What can hang from each mark
J_85: J_450 J_898
J_898: J_855
J_557: J_92 J_855
J_623: J_85 J_92
J_742: J_723
J_450: J_85 J_339 J_723 J_851 J_895
J_851: J_450 J_742 J_898
J_723: J_450 J_898
J_566: J_895
J_92: J_771
J_855: J_771 J_898
J_400: J_557 J_771 J_898
J_771: J_400 J_855

Each row was made from one small tree. The marks that hang from a mark follow it in brackets, in the order of their numbers. Every link used is in the known rows. Write each row's tree.
In the rows, zero is written as 128.
Known rows
J_898{J_855{J_771{J_400{J_557}}}}: [164 133 108 140 139 108 126 118 138 137  71 138 127 113 109 120  97 130
 139 127 109 116 130 151 133 192 119  95 124  85 107 135 140 133]
J_723{J_450{J_85 J_339} J_898{J_855}}: [ 91 121 117 152 118 132  94 131 184 129 176  68 120 101 187  71 209 156
 176 204 176 112 222  83 109 107 139 147 148 191 113 119 141 142]
J_742{J_723{J_450{J_339 J_851 J_895} J_898{J_855}}}: [124  86 135 113 153 150  84 168 153  92 189  92  91 110 145 113 162 139
 157 172 151 147 154  91 140 139 133 138 109  87 144 113 155 121]
J_771{J_855}: [135 114 121 156 151  99 159  93 107 146 112 123 165 125 174 151 132 123
 126 106 144  94 126 161  88 111 106 140 150 177 127 155 130 147]
J_851{J_450{J_85} J_898}: [124 167 145 104 111 103 152 102 196 134 143  86 161 135 142 104 192 112
 112 132 123 122  93 128 107  85 180 171 134 155 123 112 101 137]
J_557{J_92 J_855{J_898}}: [ 90  86  86  96  99  71 102 103 115 161  93 120 162 128 170  89 161 140
 120 116 128  87 149 179 111  89 154 131 124 162 164 138 168 101]
J_898{J_855{J_771{J_400}}}: [180 128 115 146 126  97 131 112 133 152  72 144 124 127 139 112 102 130
 139 136 124 104 121 142 109 193 110  96 123  98 128 137 150 145]
J_723{J_898{J_855{J_771{J_400}}}}: [163 126 123 150 131 125 121  92 138 150  69 124 138 108 157  99 114 133
 123 148 140 133 166 102  97 149 117 102 131 156 120 128 163 143]
J_898{J_855}: [143 116 115 134 117  82 113  77 151 171  97 109 160 141 170 121 137 136
 139 140 132  95 121 158 110 162 134 135 124 134 135 135 158 137]
J_92{J_771{J_400{J_557 J_898} J_855}}: [139 121 126 176 137 139 117 144  76  94 105 184 139  82 132 174  79 112
 143 106 135 169 175 114 153  82  81  99 151 166 166 142  62 134]
J_450{J_339 J_895}: [ 91 138  91 127 178 136 126 129 129 147 167 133  94 142 115 133 136 102
 155 115 101 105 106 112 127 153 106 153 102 126 117 135 107 154]
J_566{J_895}: [ 93 131 133 144 134  64 154  99 137 141 108 119 145 147 192 144 149  80
 123 117 110 110  57 159  76 131 102 152 124 157 109 155 116 147]
J_557{J_92 J_855{J_771 J_898}}: [119 105 101  80 113  85 117 114 102 148  88 119 138 140 160  83 145 122
 110 101 113  90 152 175 104 130 132 104 118 156 142 151 170 107]
J_85{J_450{J_851} J_898}: [103 144  99 123 105 121 136  75  96 111 128  91 109 180 167 141 123 163
 115 102 109 117 114  89 138  96 154 126 116  86 114 108 139  67]
J_855{J_771{J_400} J_898}: [157 142 120 141  94  82 141 107 116 139  64 149 117 121 155 104  93 120
 101 106 105 115 117 128 108 151 118  90 107 121 119 134 152 133]
J_771{J_400 J_855}: [145 108 104 191 148  99 161 123  96 135  92 163 149  95 150 146 111 134
 140 117 148 105 127 140  95 101  99 128 154 140 146 141 119 149]
J_400{J_557{J_92} J_771 J_898{J_855}}: [159  97 121 103 134 130  56 106 129 119 111 129 149  95 107 163 114 149
 118 136 121 150 146 181 127 138 112 120 110 198 160 128  94 113]
J_623{J_85{J_450}}: [106 155 119 168 110 115 168  87 145 131 148 125 134 140 133 159 135 157
 139  87 150  62 118 131 144 109 143 130 138 130  84 134 126 107]
J_851{J_450{J_85} J_742 J_898}: [109 157 164 111 102 144 146 122 169 142 141 102 188 153 132 106 167  98
  91 127 111 151  74 164  89  94 184 159 158 191 118 115 104 162]
J_851{J_450{J_85 J_339} J_742{J_723} J_898{J_855{J_771}}}: [147 173 182  96 139 147 139 176 178 122 179 123 106 136  99  90 165 122
 114 181 106 163  93 162 114 217 173 155 135 135 133 152 136 176]
J_851{J_742 J_898{J_855{J_771}}}: [143 132 172  93 101 128 123  97 145 174  80 130 173 183 145 116 136  96
  87 155  85 168  87 187  87 175 132 105 135 177 123 153 160 176]
J_450{J_723}: [101 121 124 127 136 108 147  97 113 170 108  89 159 144 136 163  99  98
  98  93 135  89  82 148 111 120  95 128 107 106 118 114 143 140]
J_557{J_855}: [ 90 115  81 126 137  92 131 101 111 162 102 102 144 157 184 121 155 106
 135  89 141  97 120 176 106 109 140 127 137 132 156 133 165 126]
J_898{J_855{J_771{J_400{J_557{J_92}}}}}: [157 110 115 117 147 114 108 126 143 138  81 148 149 101  88 118 104 147
 141 131 108 104 138 153 126 183 109  98 124 101 101 129 130 132]
J_855{J_771{J_400}}: [147 135 117 147 148 111 153 123 119 146  89 142 128 133 140 136  99 108
 114  82 114 108  93 131  96 157  87  89 122 112 101 122 132 158]
J_623{J_92}: [117 114 121 129 130  90 151 108 156 194  93 120 175 155 132 131 166 157
 110 102 134 105 108 147 100 111 121 151 133 154  77  87 154 149]
J_742{J_723{J_450{J_851}}}: [112  80 150 115 132 103 118 151 147 113 166  78 147 145 182 163 155 126
 112  93 149 111  80 152 118 116 121 113 121  78 124  95 157 132]
J_623{J_85{J_898} J_92{J_771{J_400{J_557} J_855}}}: [139 165 142 167  70 101 189 168 125 113 112 202 155 104  79 127 124 152
 142 142 155 154 186 128 212  84 120 149 192 124 134 152  94  72]
J_623{J_85 J_92{J_771{J_400}}}: [147 140 138 176  79 104 169 173 159 151 131 200 168 121 101 134 133 150
 149 109 167 116 136 116 177  91 107 122 171 131 112 102 115 130]
J_851{J_450{J_85 J_339 J_895} J_898}: [110 181 122  96 148 139 147 143 186 114 192 111  98 124  89  88 193 101
 150 154  97 133 108  94 135 115 170 191 114 129 131 128  70 140]
J_557{J_855{J_771}}: [119 130  94 113 149 106 145 112  96 150  95 103 123 167 176 118 140  90
 126  77 129 100 120 177 102 148 123  99 133 125 135 147 165 133]
J_85{J_450{J_339 J_723 J_851{J_742 J_898{J_855{J_771}}}}}: [120 140 127 115 141 193 127 146  90 128 150 118  74 182  84 136 109 151
 126 161  86 143 108 106 125 163 114  90  93  74  94 104 145 145]
J_742{J_723{J_450{J_85 J_339 J_851 J_895} J_898{J_855}}}: [119  96 113 123 139 151  98 196 168  72 225  83  87  96 150  93 156 138
 175 173 176 139 162  70 157 122 162 142 130  90 152 129 143 119]
J_85{J_450{J_895} J_898}: [102 153 121 103 120 118 135  55 102 122 108 119  87 150 127 141 120 120
 108  90 111 108 109  91 137 115 157 162 104  89 125 134 128  65]

Write each row's tree
[ 95 137 115 129  99 158 128  89  75 118 125 105 133 195 161 143 103 150
 102  97 104 139  96 121 123 102 158 115 134 118 108 111 141  87]  J_85{J_450{J_851{J_742}} J_898}
[114 137 211  85 132 129 133 115 160 151 122 118 176 150 124 151 162  98
  52 113  97 168  36 196  82 138 162 163 125 151 129 106 141 168]  J_851{J_450 J_742{J_723} J_898}
[120 105 124  96 125 116 113 206 185  79 224  98  85 126 132 105 179 125
 172 177 141 144 109 104 169 135 161 143 117  52 167 136 131 129]  J_742{J_723{J_450{J_85 J_339 J_851{J_898{J_855}} J_895}}}
[163 138 141 112 108  83 132 101 163 158  66 142 135 141 139 111 145 120
 117 168  97 149 107 134 110 160 122 106 114 113 140 137 149 151]  J_851{J_898{J_855{J_771{J_400}}}}
[117 138  63 107 121 155 145 203 143  97 211 100  85 143  77  86 108 108
 188 197 121 145 109  71 197 117 153 139 106  37 171 153 100 120]  J_450{J_85 J_339 J_723 J_851{J_898{J_855}} J_895}
[155 140 146 106 104 145 126 114  83 102 119 116  94 183 144 132  81 155
  99 121 112 147 100 132 141 195 165 102 123  62 131 142 178  85]  J_85{J_450{J_851{J_742{J_723}}} J_898{J_855{J_771}}}
[187 132 121 200  52 125 177 182 103  89 142 214 115 100  97 122 113 209
 167 126 174 111 189  76 191  50 142 112 163  99 117 103 119  75]  J_623{J_85{J_450{J_851}} J_92{J_771{J_400 J_855{J_898}}}}
[ 88 107 105 128 177 208 113 193 102 105 208 128 115 150 118 138  92 107
 131 113 108 175  89 104 137 139 131 121 124 126 128 129 131 163]  J_450{J_339 J_851{J_742{J_723{J_898}}} J_895}
[157 125 120 151 154 141 116 106  82  92 111 132 125  95 136 190 104 116
 107 101 136 163 146 179 115 105 100 120 132 217 159 149  79 124]  J_400{J_557 J_771{J_855} J_898}
[120  86 206  73 100 118  94 136 167 140 117 130 155 145 131 131 162  86
  91 162 122 176  73 191 110 150 156 147 128 118 163 137 167 152]  J_851{J_742{J_723{J_450{J_895}}} J_898{J_855}}
[172 162 131 123 181 185 129 145 114 116 117 131  58  83  35  89 101 109
 146 169 122 125 162  79 121 176 110 155  90  73 122 108 104 119]  J_851{J_450{J_339 J_723{J_898{J_855{J_771{J_400}}}} J_895}}
[ 91 129  81 136 179 212 125 133  82 101 181 103  57 129  82 145  94 144
 147 113 125 111 143  27 144  87 120 126  82  69  93  86 119 104]  J_85{J_450{J_339 J_723{J_898} J_851 J_895}}
[112 154  90 176 118 173 150 136 121 104 186 103  92 130  99 124 114 192
 178 170 156  95 178  74 177 117 135 122 120  91  99 126 132  92]  J_623{J_85{J_450{J_339 J_723{J_898{J_855}} J_851}}}
[119 112 121  96 141 165 106 193 134 114 189 148 105 168  99 120 120 113
 146 176  81 194  68 137 155 175 151 132 111  80 167 146 136 158]  J_450{J_339 J_851{J_742{J_723} J_898{J_855}} J_895}
[126  76 177 101 154 124  84 146 167 110 109 114 142  62 112 128 149 150
 105 141 150 133 165 133 114 144 113 111 126 111 106 104 163 126]  J_742{J_723{J_450 J_898{J_855{J_771{J_400{J_557{J_92}}}}}}}
[131 170 126 140  59  82 176  90 160 152  97 135 125 153  97  98 165 209
 145 168 156 104 168 130 177 131 177 177 150 107 100 137 157  50]  J_623{J_85{J_450 J_898{J_855}} J_92}
[120 103 147 110 118 108  97 111 115 121 129 159 181  86 127 148 122 131
 108  99 110 110 168 147 145  85 113 122 138 182 121 135 108 118]  J_400{J_557{J_92{J_771{J_855{J_898}}}}}
[119 131 114 145 159 225 117 137  69 120 155 102  77 156 101 126  82 165
 129 145 120 131 157  77 112 154 112  88 106 109  73  97 155 138]  J_85{J_450{J_339 J_723{J_898{J_855{J_771}}} J_851{J_742}}}
[116 127  85 126 141 135  91 113  85 107 103 113 108 124 148 164 122 102
 115  85 134 166 139 193 133 105 130 108 120 177 185 133 112 106]  J_400{J_557{J_855} J_771 J_898}
[ 79 102 160 111 173 139 101 143 156 119 182  99  96 100 147 140 177 110
 117 129 146 135 139  99 110 124 115 154 107 134 122 110 150 146]  J_742{J_723{J_450{J_339 J_895} J_898}}
[161 118 127 160  95 113  86 128 112 132  96 174 133 113 167 144  91 120
 151 135 141 157 153 102 144 120  95  97 130 146 188 122  97 140]  J_92{J_771{J_400{J_898{J_855}}}}
[150 142 186  96 101 131 110  85 164 169  87 118 182 159 123 105 170 117
  95 174  91 161  93 195  81 146 174 161 134 172 134 113 134 151]  J_851{J_450 J_742 J_898{J_855}}
[118 122  90 184 158 127 143 132  83  99  70 151 139  79 114 156  87 140
 143 126 128 163 168 145 134  91 103 119 146 161 146 159  70 129]  J_771{J_400{J_557 J_898} J_855}
[144  86 157 121 143 114 108 121 112 141 150 164 192 112 154 168 132 120
 125  92 142  90 142 135 106  89  72 124 153 201 135 131 103 153]  J_557{J_92{J_771{J_855}}}
[124 177 161 135  58 106 169 112 140 138 137 164 126 153 113 138 156 171
 125 110 155 112 162  93 187  92 140 152 158 127 100 112 129  66]  J_623{J_85{J_450 J_898} J_92{J_771}}
[170 150 158 106 130 218 144 148 111 108 130  98 138 109  66  78  66  67
 109 123 154 132 126 126 114 145 171 148 147 132 120 141 115 123]  J_851{J_450{J_85 J_723{J_898{J_855{J_771}}} J_895} J_742}
[108 102 134 115 152 147  92 127  96 105 126 145 177  98 120 178 106 126
 125 102 115 156 183 143 145  79  84 116 142 220 132 150  53 129]  J_400{J_557{J_92{J_771{J_855}}} J_898}
[144 140 109 149 146 125 143 126 101 130  72 137 115 137 147 142  85 113
 120  97 116 146 119 126 104 147  82  84 119 148 124 141  99 154]  J_855{J_771{J_400{J_898}}}
[ 94 108 142 139 137 112 104 152 188 119 191  75 109  86 182 105 192 155
 148 179 185 119 175  97 121 140 145 152 137 147 133 125 168 145]  J_742{J_723{J_450{J_85 J_339} J_898{J_855}}}
[128 140 112 140 163 124 147 125 123 130  85 138 131 119 107 147  94 109
 114  76  96 119 104 139 123 158  97  86 123  97  81 121 120 146]  J_855{J_771{J_400{J_557}}}
[163 110 141 182 130 110 133 136  90 127 123 195 145  95 164 163 100 106
 139  99 154 117 139 111 122  92  79 105 161 147 165 125 107 153]  J_92{J_771{J_400 J_855}}
[108 187 146 125  91 148 174 161 113 121 177 177  62 142  34 137 124 143
 149 136 144 119 165  64 222 114 117 170 125  66 111 122 103  58]  J_623{J_85{J_450{J_339 J_723 J_895} J_898} J_92{J_771}}
[149  85 131 131 113 118  69 140 123 137 109 179 165  99 135 141 105 144
 147 139 135 134 158 110 134 110  83 105 134 170 172 117  88 138]  J_557{J_92{J_771{J_400{J_898{J_855}}}}}
[183 155 194  66 121 152 145 166 170 100 149 131 123 127  78  93 121  74
  98 141 120 166  59 168 126 191 203 161 138  99 157 161 129 144]  J_851{J_450{J_85 J_895} J_742{J_723} J_898{J_855{J_771}}}
[ 75 139 108 133 185 183 127  98  93 129 156 114  56 111  78 148 112 131
 129 111 129  99 149  43 125 104 112 152  81 102  88  96 130 121]  J_85{J_450{J_339 J_723{J_898} J_895}}
